Known rows, with every way that one mark hangs from another
z_201(z_994(z_138(z_661 z_772 z_962))): [-0.12  0.21  0.35  0.15 -0.48  0.11 -0.08 -0.01 -0.09  0.43 -0.26  0.41
  0.08 -0.21 -0.11  0.29  0.05  0.16  0.14  0.19  0.31  0.39 -0.27 -0.24
  0.09 -0.30  0.21]
z_329(z_962(z_138)): [-0.51  0.27  0.19  0.36 -0.77 -0.21  0.19  0.25  0.00  0.18 -0.39  0.46
  0.08 -0.30 -0.30 -0.23  0.03 -0.02  0.29 -0.05  0.08  0.06 -0.24 -0.22
  0.25 -0.16 -0.14]
z_661(z_138(z_772(z_585) z_962)): [-0.04  0.21  0.31  0.25 -0.68  0.09  0.11 -0.03  0.07  0.20 -0.26  0.19
  0.00 -0.34  0.01 -0.03  0.00  0.14 -0.09  0.10  0.02  0.04 -0.02 -0.31
  0.19 -0.16 -0.13]
z_921(z_138(z_772 z_820 z_962)): [-0.31  0.26  0.36  0.29 -0.45  0.13  0.08 -0.11 -0.09  0.07 -0.31  0.55
  0.07 -0.35 -0.01  0.05  0.04  0.20 -0.05  0.30  0.15  0.20  0.00 -0.54
  0.32 -0.05 -0.04]
z_201(z_994): [-0.52  0.30  0.43  0.12 -0.63  0.40  0.09  0.30  0.09  0.08 -0.45  0.41
  0.00  0.00 -0.32 -0.19 -0.14  0.28  0.28 -0.06  0.22  0.23 -0.30  0.02
  0.27 -0.17 -0.15]
z_921(z_138(z_772 z_820 z_845)): [-0.42  0.28  0.41  0.31 -0.09  0.18  0.04 -0.21  0.04  0.15 -0.23  0.52
  0.14 -0.08 -0.11  0.05  0.16  0.45  0.13  0.29  0.12  0.23 -0.07 -0.52
  0.29 -0.21 -0.27]
z_661(z_138): [-0.39  0.43  0.42  0.23 -0.72  0.17  0.14  0.12  0.18  0.02 -0.50  0.34
  0.02  0.02 -0.22 -0.15 -0.17  0.22  0.10  0.03  0.05  0.05 -0.19 -0.09
  0.31 -0.12 -0.24]
z_286(z_845): [-0.54  0.29  0.45  0.18 -0.64  0.15  0.19  0.34  0.23 -0.04 -0.37  0.58
  0.12  0.14 -0.36 -0.25 -0.13  0.25  0.43 -0.01  0.14  0.15 -0.30 -0.26
  0.37 -0.22 -0.27]
z_138(z_661 z_845 z_962): [-0.22  0.24  0.44  0.37 -0.48  0.14 -0.04  0.09  0.15  0.37 -0.15  0.60
  0.24 -0.16 -0.11  0.02  0.01  0.19  0.16  0.20  0.28  0.30 -0.37 -0.38
  0.37 -0.20 -0.20]
z_138(z_661 z_772(z_585) z_820 z_962): [ 0.00 -0.01  0.39  0.27 -0.40  0.03  0.07 -0.14  0.07  0.41 -0.16  0.40
  0.05 -0.26  0.10  0.04  0.20  0.35  0.01  0.23  0.18  0.07 -0.18 -0.53
  0.31 -0.24 -0.03]
z_962(z_138(z_661 z_772(z_585) z_845)): [-0.28  0.02  0.35  0.31 -0.21 -0.10  0.10 -0.15  0.06  0.45 -0.10  0.36
  0.19 -0.12 -0.04 -0.09  0.27  0.26  0.29  0.06  0.13  0.06 -0.25 -0.50
  0.15 -0.48 -0.22]
z_994(z_138): [-0.39  0.39  0.45  0.14 -0.69 -0.04  0.05  0.16  0.08  0.04 -0.38  0.40
  0.05  0.06 -0.33 -0.17  0.04  0.35  0.26  0.01  0.23  0.19 -0.22 -0.12
  0.17 -0.30 -0.24]
z_138(z_661 z_772(z_585) z_820 z_845): [-0.11  0.01  0.46  0.28 -0.02  0.06  0.01 -0.24  0.19  0.48 -0.09  0.37
  0.14  0.00  0.00  0.04  0.32  0.59  0.18  0.23  0.14  0.09 -0.23 -0.50
  0.27 -0.38 -0.26]
z_661(z_138(z_962)): [-0.23  0.42  0.37  0.30 -0.85  0.11  0.09  0.13  0.09  0.09 -0.41  0.40
  0.06 -0.23 -0.11 -0.07 -0.22  0.05 -0.03  0.07  0.09  0.11 -0.15 -0.18
  0.30 -0.02 -0.14]
z_921(z_138(z_661 z_772 z_820 z_845) z_843): [-0.50  0.10  0.45  0.36  0.02  0.34 -0.07 -0.39 -0.01  0.22 -0.22  0.45
  0.05  0.02  0.07  0.26  0.18  0.38  0.03  0.28  0.19  0.19 -0.15 -0.40
  0.51 -0.23 -0.34]
z_585(z_772): [-0.39  0.29  0.47  0.16 -0.67  0.27  0.19  0.29  0.20  0.01 -0.33  0.52
  0.03  0.02 -0.33 -0.20  0.08  0.31  0.16  0.10  0.12  0.27 -0.18 -0.09
  0.28 -0.07 -0.25]
z_714(z_820): [-0.59  0.26  0.38  0.27 -0.80 -0.12  0.03  0.11  0.24  0.06 -0.38  0.46
  0.01 -0.08 -0.37 -0.27 -0.17  0.19  0.24 -0.07  0.23  0.12 -0.29 -0.08
  0.27 -0.14 -0.27]
z_201(z_994(z_138(z_661 z_820 z_845 z_962))): [-0.14  0.27  0.40  0.23 -0.22 -0.03 -0.20 -0.13 -0.03  0.53 -0.19  0.46
  0.19 -0.04 -0.01  0.29  0.10  0.38  0.13  0.11  0.34  0.36 -0.37 -0.38
  0.13 -0.42  0.01]
z_387(z_661(z_138(z_772 z_820))): [-0.27  0.41  0.28  0.26 -0.44  0.22  0.04 -0.27  0.02  0.16 -0.41  0.35
 -0.05 -0.10  0.01 -0.06 -0.02  0.31 -0.02  0.34  0.00  0.05 -0.07 -0.28
  0.30 -0.07 -0.13]
z_201(z_994(z_138(z_661 z_772 z_845))): [-0.22  0.24  0.41  0.17 -0.10  0.16 -0.13 -0.10  0.03  0.51 -0.19  0.39
  0.17  0.06 -0.23  0.28  0.18  0.40  0.31  0.17  0.27  0.42 -0.34 -0.21
  0.05 -0.44 -0.02]
z_138(z_661): [-0.43  0.21  0.48  0.21 -0.61  0.19  0.10  0.17  0.20  0.18 -0.37  0.52
  0.07  0.05 -0.24 -0.12 -0.03  0.28  0.27  0.11  0.22  0.13 -0.37 -0.19
  0.43 -0.21 -0.16]
z_138(z_661 z_772(z_585) z_845 z_962): [-0.02  0.03  0.38  0.32 -0.32  0.11 -0.03 -0.06  0.14  0.50  0.01  0.40
  0.19 -0.28  0.01  0.07  0.24  0.29  0.11  0.22  0.21  0.22 -0.23 -0.50
  0.25 -0.31 -0.20]
z_921(z_138(z_772 z_820 z_962) z_843): [-0.43  0.17  0.40  0.35 -0.47  0.29  0.01 -0.20 -0.17 -0.03 -0.33  0.45
 -0.07 -0.31  0.09  0.11  0.03  0.17 -0.15  0.22  0.19  0.19  0.03 -0.33
  0.47  0.02 -0.23]

Rows
[ 0.00  0.16  0.44  0.45 -0.17  0.06 -0.02 -0.19  0.08  0.53 -0.12  0.64
  0.24 -0.21  0.01  0.19  0.18  0.36  0.08  0.40  0.25  0.32 -0.21 -0.55
  0.28 -0.13 -0.07] : z_138(z_661 z_772 z_820 z_845 z_962)
[ 0.05  0.00  0.40  0.36 -0.16  0.01 -0.04 -0.24  0.11  0.55 -0.01  0.43
  0.18 -0.23  0.12  0.11  0.29  0.43  0.05  0.26  0.20  0.16 -0.20 -0.60
  0.24 -0.31 -0.17] : z_138(z_661 z_772(z_585) z_820 z_845 z_962)
[ 0.09  0.23  0.36  0.38 -0.27 -0.02  0.01 -0.29  0.08  0.39 -0.13  0.25
  0.14 -0.27  0.12  0.09  0.14  0.38 -0.13  0.17  0.02  0.08 -0.02 -0.50
  0.15 -0.20 -0.23] : z_661(z_138(z_772(z_585) z_820 z_845 z_962))
[-0.39  0.16  0.39  0.31 -0.47 -0.03  0.20 -0.03  0.00  0.28 -0.34  0.55
  0.12 -0.14 -0.15 -0.10  0.06  0.10  0.28  0.16  0.18  0.12 -0.24 -0.37
  0.23 -0.25 -0.01] : z_962(z_138(z_661 z_772))
[ 0.02  0.36  0.40  0.47 -0.29  0.03  0.02 -0.24  0.07  0.37 -0.23  0.47
  0.19 -0.24  0.02  0.16  0.04  0.30 -0.10  0.30  0.08  0.23 -0.02 -0.44
  0.15 -0.02 -0.14] : z_661(z_138(z_772 z_820 z_845 z_962))
[-0.04  0.39  0.38  0.42 -0.44  0.13  0.01 -0.08  0.09  0.32 -0.22  0.44
  0.20 -0.30 -0.09  0.12 -0.03  0.16 -0.02  0.25  0.09  0.29 -0.06 -0.33
  0.16 -0.04 -0.17] : z_661(z_138(z_772 z_845 z_962))
[-0.20  0.00  0.39  0.34 -0.06 -0.21  0.10 -0.32  0.04  0.51 -0.12  0.39
  0.18 -0.09  0.07 -0.06  0.31  0.41  0.22  0.10  0.13  0.01 -0.21 -0.61
  0.15 -0.49 -0.20] : z_962(z_138(z_661 z_772(z_585) z_820 z_845))
[-0.34  0.18  0.40  0.39 -0.23 -0.06  0.10 -0.11  0.03  0.43 -0.21  0.59
  0.25 -0.11 -0.15 -0.02  0.16  0.19  0.32  0.18  0.20  0.22 -0.26 -0.44
  0.18 -0.31 -0.14] : z_962(z_138(z_661 z_772 z_845))
[-0.18  0.31  0.45  0.40 -0.43  0.02 -0.02  0.02  0.10  0.26 -0.22  0.60
  0.20 -0.17 -0.07 -0.09  0.04  0.37  0.09  0.15  0.25  0.27 -0.19 -0.41
  0.28 -0.10 -0.28] : z_138(z_820 z_845 z_962)
[ 0.03  0.10  0.40  0.37 -0.27  0.00  0.01 -0.14  0.07  0.38 -0.07  0.39
  0.15 -0.30  0.04 -0.04  0.25  0.46  0.04  0.18  0.17  0.19 -0.07 -0.52
  0.16 -0.22 -0.28] : z_138(z_772(z_585) z_820 z_845 z_962)
[-0.05  0.13  0.43  0.37 -0.41  0.07  0.06 -0.11  0.05  0.38 -0.27  0.60
  0.12 -0.24 -0.01  0.11  0.09  0.27  0.06  0.37  0.25  0.23 -0.19 -0.46
  0.32 -0.06  0.06] : z_138(z_661 z_772 z_820 z_962)
[-0.01  0.35  0.38  0.38 -0.53  0.04  0.11 -0.16  0.02  0.23 -0.38  0.44
  0.07 -0.27  0.02  0.08 -0.06  0.23 -0.12  0.27  0.08  0.14  0.00 -0.35
  0.21  0.03 -0.01] : z_661(z_138(z_772 z_820 z_962))
[-0.31  0.21  0.51  0.34 -0.19  0.08  0.00 -0.08  0.21  0.38 -0.25  0.57
  0.20  0.13 -0.13 -0.02  0.09  0.50  0.24  0.19  0.21  0.18 -0.36 -0.39
  0.38 -0.27 -0.26] : z_138(z_661 z_820 z_845)
[ 0.09  0.17  0.37  0.28 -0.24 -0.25 -0.08 -0.25 -0.02  0.40 -0.03  0.31
  0.16 -0.22  0.03  0.08  0.35  0.50  0.03  0.15  0.20  0.22 -0.06 -0.53
  0.00 -0.39 -0.22] : z_994(z_138(z_772(z_585) z_820 z_845 z_962))
[-0.15  0.15  0.49  0.38 -0.05  0.12  0.02 -0.21  0.17  0.45 -0.19  0.59
  0.20  0.02 -0.11  0.11  0.21  0.52  0.21  0.36  0.20  0.25 -0.23 -0.44
  0.28 -0.22 -0.17] : z_138(z_661 z_772 z_820 z_845)
[-0.31  0.12  0.37  0.31 -0.33 -0.10  0.13 -0.06  0.02  0.29 -0.14  0.35
  0.16 -0.18 -0.12 -0.25  0.23  0.29  0.28 -0.03  0.11  0.07 -0.12 -0.42
  0.06 -0.39 -0.33] : z_962(z_138(z_772(z_585) z_845))
[-0.16  0.40  0.41  0.34 -0.68  0.01  0.09 -0.04  0.07  0.14 -0.44  0.42
  0.05 -0.19  0.00 -0.03 -0.17  0.19 -0.10  0.10  0.09  0.07 -0.11 -0.31
  0.30 -0.02 -0.11] : z_661(z_138(z_820 z_962))
[-0.25  0.18  0.47  0.34 -0.21  0.21  0.02 -0.03  0.20  0.42 -0.17  0.57
  0.21 -0.02 -0.21  0.06  0.16  0.37  0.28  0.31  0.21  0.31 -0.28 -0.33
  0.28 -0.22 -0.20] : z_138(z_661 z_772 z_845)
[-0.22  0.26  0.25  0.19 -0.41  0.17  0.04 -0.32  0.04  0.19 -0.30  0.13
 -0.12 -0.12  0.13 -0.14  0.10  0.39 -0.05  0.19 -0.06 -0.13 -0.06 -0.34
  0.28 -0.25 -0.24] : z_387(z_661(z_138(z_772(z_585) z_820)))
[-0.10  0.43  0.42  0.43 -0.44  0.00 -0.01 -0.13  0.11  0.28 -0.30  0.45
  0.19 -0.15  0.01  0.04 -0.09  0.29 -0.08  0.15  0.11  0.16 -0.13 -0.38
  0.25 -0.09 -0.23] : z_661(z_138(z_820 z_845 z_962))
[-0.04  0.25  0.44  0.44 -0.29  0.06 -0.01 -0.10  0.05  0.36 -0.16  0.61
  0.21 -0.26 -0.08  0.03  0.14  0.39  0.07  0.32  0.23  0.34 -0.07 -0.46
  0.19 -0.05 -0.18] : z_138(z_772 z_820 z_845 z_962)
[-0.10  0.10  0.37  0.23 -0.68  0.12  0.10  0.11  0.06  0.18 -0.18  0.35
  0.02 -0.37 -0.08 -0.16  0.10  0.23  0.08  0.11  0.16  0.14 -0.08 -0.33
  0.23 -0.15 -0.18] : z_138(z_772(z_585) z_962)
[-0.09  0.36  0.35  0.34 -0.69  0.14  0.12  0.01  0.06  0.18 -0.36  0.41
  0.08 -0.33 -0.09  0.04 -0.12  0.07 -0.05  0.23  0.08  0.19 -0.03 -0.24
  0.20  0.03 -0.04] : z_661(z_138(z_772 z_962))
[-0.07  0.00  0.37  0.24 -0.55  0.13  0.07  0.02  0.09  0.35 -0.14  0.37
  0.07 -0.31  0.00 -0.01  0.13  0.20  0.08  0.20  0.18  0.12 -0.21 -0.41
  0.31 -0.25 -0.08] : z_138(z_661 z_772(z_585) z_962)
[-0.53 -0.03  0.39  0.24 -0.12  0.38 -0.06 -0.27  0.03  0.18 -0.08  0.23
 -0.01 -0.04  0.06  0.15  0.24  0.32  0.06  0.11  0.12  0.08 -0.18 -0.34
  0.49 -0.40 -0.46] : z_921(z_138(z_661 z_772(z_585) z_845) z_843)
[ 0.04  0.20  0.34  0.29 -0.52  0.00  0.10 -0.20  0.05  0.25 -0.27  0.22
  0.01 -0.30  0.11  0.02  0.05  0.28 -0.16  0.14  0.01 -0.02  0.01 -0.42
  0.19 -0.13 -0.11] : z_661(z_138(z_772(z_585) z_820 z_962))
